Each row comes from the steps of one path. Every step used is in the known rows, and no mark comes twice. Write the path behind each row, first mark first.
Known rows:
V, M, X: 6.8	8.2	-26.4	2.8	25.9	9.8	31.6	8.9	14.2	-10.4	26.9	10.0	19.0	36.5	-14.0	11.2	3.4	-15.5	-8.1
X, M: -3.4	21.6	-24.7	4.3	9.6	18.2	26.7	-23.3	3.2	-20.9	12.7	6.1	5.0	-0.8	-17.1	30.1	6.0	-5.1	13.5
Q, B, M, V: 52.5	-9.8	-17.5	-11.9	-18.3	6.8	14.6	8.4	-12.9	-36.3	26.9	24.0	-7.5	36.9	-27.3	-10.4	15.9	-31.5	-16.8
B, M, V, S: 68.1	0.4	-9.7	9.3	-25.5	12.0	18.9	23.5	-23.1	7.5	21.5	32.5	-3.3	20.0	-36.1	-11.3	-11.6	-29.5	-6.5
Q, B, M, X: 35.0	-9.2	-19.9	-34.7	3.3	-0.8	22.5	-6.9	20.9	-26.3	8.8	7.0	-1.3	20.8	-25.1	0.6	15.7	-35.2	-29.2
B, M, X, Q: 22.5	9.9	-8.4	-47.0	9.2	24.5	26.2	3.0	28.5	21.6	25.3	-8.6	-15.7	-6.5	-21.6	6.5	-21.1	-16.6	-29.7
M, V: 18.1	1.0	-19.7	7.4	2.3	29.7	37.6	-1.6	-19.3	10.4	23.8	20.7	-4.6	27.6	-18.0	5.8	17.0	-18.4	-2.8
X, M, V, S, U: 32.0	7.8	-26.0	30.9	-26.4	22.8	23.2	-37.7	-17.8	39.5	17.9	19.0	2.9	6.2	-38.3	15.6	-45.0	-34.6	4.4
X, Q, B, M, V, S, U: 61.1	-33.6	-21.6	-1.6	-50.1	19.4	-13.5	4.8	-18.4	42.6	20.9	-1.4	-13.5	-10.2	-36.3	4.8	-49.4	-52.7	-29.9
D, X, M: -17.6	33.2	-11.8	3.9	9.9	17.6	11.8	-39.5	9.4	-28.0	11.2	-1.8	13.3	-15.1	13.9	28.5	16.3	-0.7	10.9
X, Q: -0.6	-3.0	-22.0	-8.6	3.4	35.2	17.3	2.5	-4.4	24.0	14.8	-10.1	-6.2	-17.6	-5.7	35.5	-3.2	-7.4	-5.0
Q, B, M: 41.0	-14.9	-22.3	-12.4	-14.0	-0.7	2.1	10.5	-0.5	-49.7	6.3	12.0	-5.0	0.1	-22.8	12.9	29.8	-31.9	-9.7
V, S, U: 30.0	-15.4	-33.4	35.0	-19.9	15.8	3.5	-7.9	-23.1	36.1	-17.0	8.7	2.9	-31.6	-38.1	35.2	-10.4	-47.4	5.4
Q, U, S: 14.9	18.5	-10.5	19.5	-18.1	7.7	11.1	-24.1	-37.8	32.0	-3.6	-17.5	-23.6	-3.7	-29.2	4.7	-7.3	-25.4	10.2
U, S, X: 8.0	1.5	-11.7	8.1	-0.1	-8.1	21.8	-10.6	17.4	9.6	-0.4	1.4	-12.9	3.4	-0.9	21.6	4.1	-7.7	0.1
D, X: -5.8	13.5	-12.2	6.9	7.7	22.4	7.6	-13.8	-6.1	-15.7	-1.8	-0.3	4.7	-23.0	14.3	29.6	39.2	-13.0	4.9
S, X, M: -1.3	26.1	-22.7	-9.8	12.1	0.5	32.0	-28.4	28.9	-28.5	26.4	8.2	5.4	17.3	15.4	22.4	-8.0	0.9	7.1
Q, U: 10.5	20.0	-19.8	7.0	-2.5	17.5	20.5	-12.8	-36.6	6.1	5.7	-14.6	-12.4	5.6	-12.4	0.9	9.0	-29.7	9.9
X, Q, B: -0.2	-23.4	-38.0	-14.0	-6.2	20.8	0.9	-6.0	-8.7	3.3	13.6	-16.2	-0.3	-6.0	1.7	36.5	3.3	-17.0	-12.1

Which path is each row?
61.0	20.5	2.2	-18.5	-36.3	8.9	14.7	10.6	-17.8	48.7	44.6	-11.4	-24.5	22.9	9.8	-35.6	-67.3	-26.5	-19.9 -> B, M, V, S, X, Q, U
43.2	-4.3	-24.1	11.9	-8.9	2.2	34.8	3.6	-9.2	19.9	23.9	21.2	3.8	39.9	10.5	-3.6	-19.7	-17.7	-8.5 -> M, V, S, X
6.4	27.9	-17.3	-8.4	12.3	7.3	48.2	-27.1	19.7	-13.2	47.1	18.4	2.3	49.2	14.6	-1.2	-19.9	2.1	-1.9 -> S, X, M, V
28.6	-15.6	-23.2	-32.0	-17.0	12.8	-9.5	11.0	2.8	-20.0	17.6	-8.9	-13.7	-19.0	-11.7	21.5	-0.1	-23.9	-17.9 -> X, Q, B, M
-3.0	7.7	-20.4	-22.2	7.1	19.0	21.0	1.6	22.7	15.9	26.3	-12.1	-8.9	-3.4	25.8	27.6	-9.7	-1.3	-9.8 -> S, X, Q
11.8	41.2	-3.1	4.0	-11.1	-2.7	38.6	-49.0	-7.6	28.2	40.9	-7.6	-19.4	44.4	0.5	-24.8	-51.0	-6.5	3.0 -> Q, U, S, X, M, V
33.6	13.7	-17.9	-3.6	-28.5	16.2	25.9	-7.1	-34.1	67.9	42.1	-21.5	-12.8	31.9	27.8	-20.6	-69.2	-20.1	-12.9 -> M, V, S, X, Q, U
-2.2	20.7	-19.0	-27.7	12.0	37.8	29.3	-26.3	-8.8	59.6	23.7	-37.5	-13.9	8.2	-4.3	-2.2	-34.0	-24.2	-21.9 -> M, X, Q, U
37.4	-15.9	-12.4	-29.5	-21.1	23.5	5.1	12.7	-6.6	-2.9	40.1	-1.6	-14.7	14.8	-17.4	-2.7	-11.5	-22.0	-26.8 -> X, Q, B, M, V
36.8	-11.7	-9.4	-39.3	-13.6	5.4	9.4	12.7	21.0	-7.3	48.6	-0.5	-14.4	35.3	18.3	-10.0	-21.7	-14.0	-34.3 -> S, X, Q, B, M, V
30.0	-10.3	-7.5	-26.2	-24.6	-9.6	-10.6	3.3	30.1	-1.9	18.9	-14.4	-25.9	-9.0	3.1	13.4	-29.6	-11.9	-24.3 -> U, S, X, Q, B, M
58.1	2.1	-5.5	-19.2	-25.7	13.4	14.8	24.3	9.4	31.4	42.8	11.3	-12.3	15.7	5.9	-11.1	-53.3	-14.9	-22.7 -> B, M, V, S, X, Q
-6.8	-22.1	-36.4	-34.9	12.5	24.2	19.8	-22.2	10.0	23.3	18.7	-20.5	4.4	11.1	-2.7	25.9	-12.1	-21.0	-35.6 -> M, X, Q, B
49.0	-21.5	-25.5	-22.3	-30.2	-12.6	-8.1	13.4	15.1	-3.7	21.2	-5.6	-2.9	-2.3	19.2	13.6	-38.5	-22.3	-22.4 -> V, S, X, Q, B, M
26.0	9.3	-24.9	21.6	-13.7	15.4	31.6	-21.1	-22.5	13.6	25.2	26.6	13.8	30.4	-20.4	9.0	-35.9	-12.9	7.3 -> X, M, V, S
6.2	24.5	-7.4	5.8	-1.0	-2.8	39.9	-39.0	21.7	10.6	37.9	10.8	-7.3	38.4	-1.9	2.8	-32.2	5.6	0.9 -> U, S, X, M, V
16.3	21.6	-7.2	9.3	-11.2	-11.6	19.1	-24.5	-10.0	25.2	7.5	-21.9	-26.2	10.8	1.0	-3.2	-14.5	-18.3	4.9 -> Q, U, S, X
